Each row was made from one walk, in order. Every step used is in the known rows, and no mark comes twice. Write each row's walk.
Known rows
pugu, merikom, ridi, lepa, vugop, felel: [ 0.53 -3.13 -0.84  0.03 -0.82  2.14 -0.42 -3.62 -0.73  0.96 -1.41  0.12
 -0.27 -1.18 -0.01  2.79  0.49  1.13  1.91 -0.42 -2.33 -2.99  0.30]
ridi, merikom: [ 0.00 -0.44  0.53  1.24  1.52  1.29 -0.11  0.24 -1.23 -1.27 -1.59 -0.81
 -0.63 -0.31  0.48 -2.28 -0.08  0.57  1.73  0.34 -0.80 -2.52  0.39]
felel, vugop, lepa, pugu, merikom, ridi: [ 0.71 -3.64 -1.08 -0.55 -1.52 -1.50 -1.00  1.78 -1.19  1.06 -1.81  1.96
  1.55  1.15  1.15  2.16  0.12 -1.35  1.74  0.99 -1.95 -0.50  0.40]
merikom, vugop, felel, ridi, lepa: [ 0.60 -4.21 -1.89  0.58 -0.47  1.37 -0.90 -1.11 -0.65  2.46 -0.11  2.63
  0.46  2.30  0.79  1.39 -1.20  0.49  1.74 -0.53 -2.59 -2.92 -0.42]
pugu, felel, vugop, lepa, ridi: [-0.55 -4.94 -4.28 -0.63 -0.70 -2.42 -2.79  1.73  0.32 -0.50 -1.63  1.68
  0.18 -2.22  1.52  3.05  0.14 -0.76 -0.02  0.17 -0.64  3.33  0.21]
merikom, ridi, felel, vugop, lepa: [ 0.48 -6.26 -2.88  1.21 -0.13 -1.03 -0.89  1.14 -0.61  0.59 -2.04  0.58
  2.21  1.14  1.35  2.56  0.03 -1.46  0.46  0.64 -0.90  0.61  0.60]
lepa, ridi, merikom, vugop: [ 0.08 -2.77  0.53  0.60  0.53 -0.29 -0.23 -0.42 -0.65 -1.03 -3.00  0.02
 -1.22 -0.58  0.32  0.35 -0.72 -0.79  1.60  0.50 -0.53 -0.83 -0.07]
vugop, lepa, pugu, merikom, ridi: [ 0.47 -1.51  0.43 -0.48 -0.09 -0.16 -0.41  2.12 -0.46  0.45 -0.91  1.54
  1.30  0.96  0.01  1.07  0.68 -0.97  2.00  0.72 -2.29 -1.93 -1.09]
felel, ridi, merikom, vugop, lepa, pugu: [ 0.38 -2.32 -0.84  0.93  0.45  0.75 -1.77  3.01 -2.33 -0.52 -2.42  3.12
  0.60  2.52  2.22 -0.40 -0.82 -1.57  2.56  1.42 -2.22 -3.19 -0.38]
felel, ridi, merikom, vugop: [ 0.85 -2.63 -1.64  1.38  0.57  1.64  0.04 -0.55 -2.64 -0.27 -1.96  0.08
  0.03  1.55  1.17 -0.82 -1.03 -0.69  2.79  1.08 -1.56 -2.55 -0.04]
ridi, lepa, vugop, merikom: [-1.01  0.15  0.42  0.55  0.90  2.08 -2.42 -2.19 -2.39 -0.78 -0.87 -0.62
 -1.73 -0.35  0.30 -0.64  0.24  1.32  2.21  0.20 -2.08 -1.49  0.54]
vugop, felel, ridi, lepa, pugu: [-0.76 -3.13 -0.59  0.18 -0.32  1.80 -1.94  0.86  0.28  1.12  0.57  4.84
 -0.05  2.07  1.16 -0.93 -1.23  1.18  1.41 -0.64 -2.55 -3.37  0.41]
felel, vugop, merikom: [-0.28 -2.19  0.74  0.67  0.21  0.18 -0.98 -0.41 -2.50  0.32 -0.79 -0.75
 -0.55  1.12  1.25  0.13 -0.83  0.07  1.77  0.31 -0.78  0.14  1.79]
vugop, lepa, pugu, felel, ridi: [-0.63 -3.07 -3.72  0.14  0.83  0.53 -2.74  3.58 -0.50 -1.00 -0.08  3.80
  0.96  0.79  1.42  0.07  0.07 -0.82  1.58  0.88 -2.26 -0.29 -1.03]
felel, vugop, lepa, pugu: [-0.49 -2.42 -0.46 -0.05 -0.73 -0.79 -2.67  3.26 -0.74  1.03 -1.80  3.40
  0.64  1.56  2.14  0.54 -0.30 -0.45  0.80  0.36 -1.67  0.28  0.53]
felel, vugop: [ 0.00 -2.79 -1.15  0.44 -0.67  0.13 -0.76 -0.30 -0.96  1.23 -1.32  0.40
  0.04  0.58  1.02  0.00 -0.50  0.34  1.00  0.00 -1.02  1.07  0.81]
merikom, vugop, felel, ridi: [ 0.63 -4.53 -0.50  0.96 -0.14  2.65 -0.03 -0.95 -0.91  2.13 -0.80  2.21
  0.48  2.35  1.37  2.28 -1.36 -0.19  1.98 -0.42 -1.80 -1.96 -0.27]
merikom, vugop, lepa, ridi, felel: [-0.01 -5.18 -2.04  0.21  1.13 -0.79 -1.61  1.10  1.80  0.08 -2.75  1.34
  0.80 -0.94  0.27  3.93  0.02 -1.25  0.59 -0.02 -0.62  1.30 -1.33]
pugu, lepa, vugop, felel: [-0.88 -2.11  0.18  1.61  0.62  4.41 -1.51 -2.65  0.36  0.89 -0.94  1.60
 -1.34 -0.23  0.88  0.91 -0.25  1.82  1.93 -1.43 -1.82 -2.23  0.43]
pugu, merikom, ridi, felel: [ 0.87 -4.56 -2.22  0.63  1.45  0.68  1.32 -1.36  0.77 -0.52 -1.19 -1.67
  1.49 -0.96 -1.32  1.87  0.62 -0.51  2.05  0.46 -0.79 -0.89 -0.51]
felel, vugop, lepa, ridi, merikom: [-0.23 -2.88 -1.46 -0.13 -0.88 -1.61 -2.18  1.28 -0.97 -0.73 -2.98  0.81
 -0.60 -1.73  2.26  0.87 -0.48 -0.23  0.37  0.18 -0.21  0.36  1.51]
felel, vugop, merikom, ridi, lepa: [ 0.03 -3.27  0.21  0.78 -0.84 -1.49 -0.75 -0.91 -3.17  0.66  0.14 -0.65
  0.13  2.67  0.33 -0.53 -0.77 -0.39  1.65  0.85 -1.92 -1.36  1.58]
lepa, vugop, felel: [-0.66 -2.11  1.18  0.86  0.29  4.15 -1.25 -2.09 -0.39  0.58 -2.07  1.31
 -1.17 -0.76  1.49  2.08 -0.04  1.28  1.12 -0.99 -1.25 -1.23  0.57]
felel, ridi: [-0.12 -1.57 -1.96  0.51  0.15  2.47 -0.40 -0.70 -1.14  0.62  0.24  0.88
  0.15  1.09  0.55 -1.34 -0.58  0.79  1.85 -0.02 -1.66 -0.52 -0.54]
felel, ridi, lepa, pugu, merikom: [ 0.03 -1.46 -3.43 -1.05 -0.34  0.62 -1.44 -0.06 -0.02  0.28  0.33  2.44
  0.19  0.02 -0.43 -1.41 -0.28  1.22  2.72  0.30 -2.74 -2.22 -0.54]
vugop, lepa, ridi, felel: [-0.72 -3.64 -2.11 -0.08  1.28 -0.07 -1.96  1.23  2.31 -0.79 -1.67  1.12
  0.45 -2.20  0.30  2.28  0.32  0.01  0.06 -0.49 -0.27  1.34 -0.71]

Which walk is each row?
[-0.23 -2.92 -0.78  1.47  0.13  4.96 -1.23 -2.32 -2.31 -1.08 -2.64  1.07
 -1.34 -0.88  2.82  0.61 -0.81  1.09  2.13 -0.13 -1.10 -3.34  1.86] -> lepa, vugop, felel, ridi, merikom
[-1.20 -1.56 -0.80  0.39  0.31  0.86 -0.99 -1.14  1.74  0.31  0.31  1.04
 -1.27 -0.53 -0.93 -1.38 -0.48  1.19  1.41 -1.09 -1.23  0.08 -0.78] -> pugu, lepa, ridi
[ 0.52 -3.63  1.78  1.05  0.61  1.70  0.08 -0.26  0.03  2.06 -1.38  1.41
  0.13  1.68  0.70  2.50 -0.72 -0.17  1.38 -0.65 -1.40 -1.88 -0.41] -> merikom, vugop, felel
[-0.13 -6.45 -1.56  1.08 -0.15 -1.27 -1.56  2.90 -0.20  0.05 -2.42  2.91
  2.05  2.30  1.58  1.96 -0.26 -2.00  0.67  1.11 -1.18  0.08  0.78] -> merikom, ridi, felel, vugop, lepa, pugu
[ 0.82 -4.62 -0.59 -0.16 -0.24  2.06 -0.17 -0.07 -0.07  1.66 -1.42  3.33
  0.49  1.38  1.03  3.14 -1.19 -0.41  3.03  0.03 -2.06 -2.70 -0.11] -> lepa, pugu, merikom, vugop, felel, ridi
[-0.91 -2.80 -0.97  0.63  1.67  0.14 -1.45  2.49  0.60 -1.32 -0.62  2.33
 -0.11  0.28 -0.01 -0.81  0.17 -0.57  1.42  0.66 -1.55 -0.09 -0.75] -> lepa, pugu, felel
[-0.24 -3.26  0.53  1.01 -0.70  2.42 -0.98 -2.68 -1.06  0.94 -1.21  1.35
 -0.51  0.78  0.62  1.33  0.03  0.84  1.00 -0.44 -2.40 -2.82  0.43] -> merikom, ridi, lepa, vugop, felel
[ 0.73 -1.78  0.59  1.49  1.35  0.60  0.14  0.12 -1.70 -0.40 -2.41 -0.64
 -0.29  0.99  0.46 -0.68 -0.43 -0.71  2.20  0.86 -1.16 -2.40 -0.15] -> ridi, merikom, vugop
[ 0.65 -2.05 -1.09 -0.69  0.24 -1.01 -0.96  0.40  0.35  1.06 -1.24  1.94
  0.17  0.57 -1.08  0.51  0.05 -0.12  2.74  0.62 -2.78 -2.08 -1.24] -> ridi, lepa, pugu, merikom, vugop
[ 0.96 -3.98 -4.66  1.24  1.33 -0.07 -1.56  2.02 -2.53 -1.39 -1.86  0.79
  0.98  0.31  1.81  1.05 -0.08 -1.72  2.39  1.57 -1.81 -1.90 -0.74] -> pugu, felel, ridi, merikom, vugop, lepa
[-0.57 -2.81 -1.81  2.15  0.40  5.25 -1.50 -3.00 -1.55 -0.85 -1.48  1.46
 -1.45 -0.30  2.19 -0.65 -1.04  1.63  2.80 -0.59 -1.67 -4.42  1.66] -> pugu, lepa, vugop, felel, ridi, merikom
[ 0.08 -4.65 -0.88  1.67  1.58  1.01  0.72 -0.35  0.38 -0.30 -1.11 -0.48
  1.30  1.16 -0.60  0.33  0.07 -0.84  1.13  0.48 -0.89 -0.63 -0.41] -> merikom, ridi, felel
[-0.61 -2.05 -0.16  0.52 -0.03  2.91 -2.15 -2.27 -0.19  0.80 -1.29  1.71
 -1.14 -0.86  0.98  1.19  0.09  1.90  0.98 -1.05 -2.06 -2.19  0.38] -> ridi, lepa, vugop, felel
[ 0.76 -3.41  2.00  1.73  1.26  1.50  0.21 -0.01 -0.97  0.41 -2.51  0.50
 -0.31  0.92  1.29  1.16 -0.90 -0.36  1.81 -0.04 -0.89 -3.82  0.72] -> ridi, merikom, vugop, felel
[-0.94 -0.58 -1.83  0.47  0.14  3.14 -2.55 -2.86 -3.31 -0.61 -0.29  0.13
 -1.43  0.31  1.02 -0.91 -0.34  1.28  2.73  0.40 -2.47 -1.61  0.69] -> felel, ridi, lepa, vugop, merikom
[ 0.08 -1.71 -0.39  0.66 -0.16 -0.23 -0.02 -0.61 -0.89  0.87  0.39  0.14
  0.51  2.02 -1.05 -1.77  0.12  0.26  1.18  0.24 -2.45 -1.94 -0.92] -> merikom, ridi, lepa
[-0.59 -3.47 -2.96  1.19  1.50  1.00 -1.41  2.18 -1.38 -2.91 -1.10  2.24
 -0.26  0.28  1.31 -2.31 -0.58 -0.74  2.38  1.51 -1.38 -2.06  0.54] -> lepa, pugu, felel, ridi, merikom
[-0.21 -1.41  2.89  1.31  1.02  1.11  0.61 -0.49 -2.70 -0.09  0.31 -1.51
 -0.11  2.52 -0.22 -0.68 -0.34 -0.68  2.09  0.66 -1.43 -1.80  0.19] -> vugop, merikom, ridi
[-0.94 -2.67 -2.33  0.22  1.33 -1.08 -2.32  2.33  0.76 -1.05  0.17  2.86
 -0.10  0.29 -0.59 -1.65  0.29  0.13  1.22  0.62 -2.34 -1.00 -0.93] -> ridi, lepa, pugu, felel
[-0.07 -0.90  0.20 -0.57  0.82  1.00 -0.43  0.70  0.62  0.02 -0.90  1.19
 -0.10 -0.66 -0.50 -0.26  0.22  0.44  2.37  0.17 -1.57 -1.10 -0.56] -> lepa, pugu, merikom
[ 1.02 -2.10 -2.12  1.09  0.55  0.98 -1.16  1.19 -2.72 -0.04 -1.99  0.77
  0.81  1.44  1.94  0.27 -0.54 -0.97  2.37  1.03 -1.91 -2.85 -0.51] -> felel, ridi, merikom, vugop, lepa
[ 0.24 -4.94 -1.01  0.56  1.36  0.36  0.62  0.39  1.22 -0.95 -1.65  0.74
  1.33  0.04 -0.94  1.28  0.27 -0.99  2.20  0.91 -1.09 -1.37 -0.33] -> lepa, pugu, merikom, ridi, felel
[-0.97 -5.85 -1.20  0.42  0.67 -0.80 -1.49 -0.75  0.05 -1.22 -1.95 -0.25
 -0.65 -1.33  0.94  2.49 -1.02 -0.41  1.00  0.09  0.66  2.21  2.23] -> lepa, ridi, felel, vugop, merikom
[ 0.15 -2.22 -1.66  0.04 -0.72 -0.45 -1.96  1.39 -1.19  1.36 -1.29  1.08
  0.79  0.44  1.73  1.09  0.02  0.02  0.64 -0.07 -1.35  0.77  0.38] -> felel, vugop, lepa
[ 0.02 -4.10 -4.25  0.28  0.10 -1.52 -2.33  2.12 -0.84 -0.05 -1.17  0.97
  1.05 -0.76  1.65  1.94  0.45 -0.64  0.62  0.52 -1.29  1.68  0.07] -> pugu, felel, vugop, lepa
[-1.02 -6.46 -4.09  0.88  0.10 -0.56 -1.58 -1.32  2.48 -0.19 -1.41  1.23
 -0.27 -1.22  0.05  1.11 -0.90  0.42  0.99 -0.72 -0.08  1.99  1.08] -> pugu, lepa, ridi, felel, vugop
[-0.21 -4.10  1.01  1.92  2.28  1.00  0.54 -0.44 -1.19 -1.28 -0.45 -1.72
  0.69  1.66 -0.36  0.50 -0.22 -1.09  1.92  0.76 -0.64 -1.41  0.56] -> vugop, merikom, ridi, felel
[-0.71 -4.87 -2.45  0.48  0.14 -1.23 -1.86  2.33 -0.23 -0.61 -1.51  2.73
  0.16  0.51  1.13  0.40 -0.36 -0.89  1.20  0.96 -1.17  1.44  0.71] -> lepa, pugu, felel, vugop
[-0.35 -5.07 -1.16  1.30  1.44  0.17 -1.02 -0.34 -1.09 -0.86 -1.55 -0.92
  0.20  0.19  1.17  1.44 -0.72 -0.27  1.64  0.46  0.05  0.73  2.04] -> ridi, felel, vugop, merikom
[ 0.12 -4.26  1.98  0.83  0.46  0.55 -0.19 -0.40  0.18 -0.18 -2.91  1.13
 -1.22 -0.51  1.19  2.27 -1.19 -0.47  1.15 -0.37 -0.26 -2.25  0.77] -> lepa, ridi, merikom, vugop, felel
[ 0.40 -4.26 -1.54  0.18  1.27 -0.21 -0.60  2.11  1.03 -0.72 -1.69  1.42
  2.07 -0.02 -0.17  2.33  0.76 -1.30  1.83  0.84 -1.48 -1.59 -0.78] -> vugop, lepa, pugu, merikom, ridi, felel
[ 0.13 -1.36 -1.72  1.14  0.79  2.28 -0.22 -0.40 -2.10 -1.02 -0.91 -0.07
 -0.36  0.37  1.18 -2.60 -0.72  0.52  2.25  0.54 -1.19 -2.56  0.53] -> felel, ridi, merikom
[-0.09 -2.96 -0.58  0.70  0.08  3.31 -0.35 -0.80 -0.39  1.42  0.22  1.89
  0.10  1.14  1.40  0.65 -1.04  1.04  1.38 -0.94 -1.41 -1.93  0.36] -> vugop, felel, ridi
[-0.70 -0.78 -0.30 -0.71 -0.03 -0.03 -1.85  1.24  0.88  0.31 -0.92  1.35
 -0.32 -1.21  0.43  0.99  0.20  0.40  0.22 -0.71 -1.07  0.91 -1.04] -> vugop, lepa, ridi
[-0.50 -2.97 -1.77 -0.79 -1.48 -1.38 -2.38  0.90  0.06  0.90 -1.82  1.71
 -0.10 -0.92  1.66  2.11 -0.30 -0.01 -0.02 -0.39 -0.72  2.41  0.46] -> felel, vugop, lepa, ridi
[-0.11 -5.66 -3.08  1.07  0.69  0.00 -0.82 -0.26  0.48  0.06 -2.14  0.25
  0.85 -0.30  0.84  1.24 -0.37 -0.06  0.87  0.14 -0.19  1.45  1.13] -> ridi, felel, vugop
[-0.57 -1.19  2.42  1.45  0.57  2.93 -0.45 -2.46 -3.62 -0.81 -1.46 -1.44
 -1.05  1.35  0.60  0.42  0.08 -0.48  2.36  0.86 -1.64 -1.23  0.61] -> lepa, vugop, merikom, ridi
[-0.60 -1.31 -3.81  0.22 -0.69  3.04 -2.33 -2.85 -1.82  0.23 -0.86  1.33
 -0.80 -0.18  0.80 -1.04 -0.03  1.61  1.96  0.06 -2.68 -0.88 -0.32] -> felel, ridi, lepa, vugop
[-0.02 -2.27 -0.14 -0.41 -0.17 -0.67 -1.53  1.03  0.27  1.09 -1.94  1.55
  0.01  0.00  0.47  2.55 -0.07 -0.92  0.79 -0.14 -1.43  0.96 -1.67] -> merikom, vugop, lepa, ridi
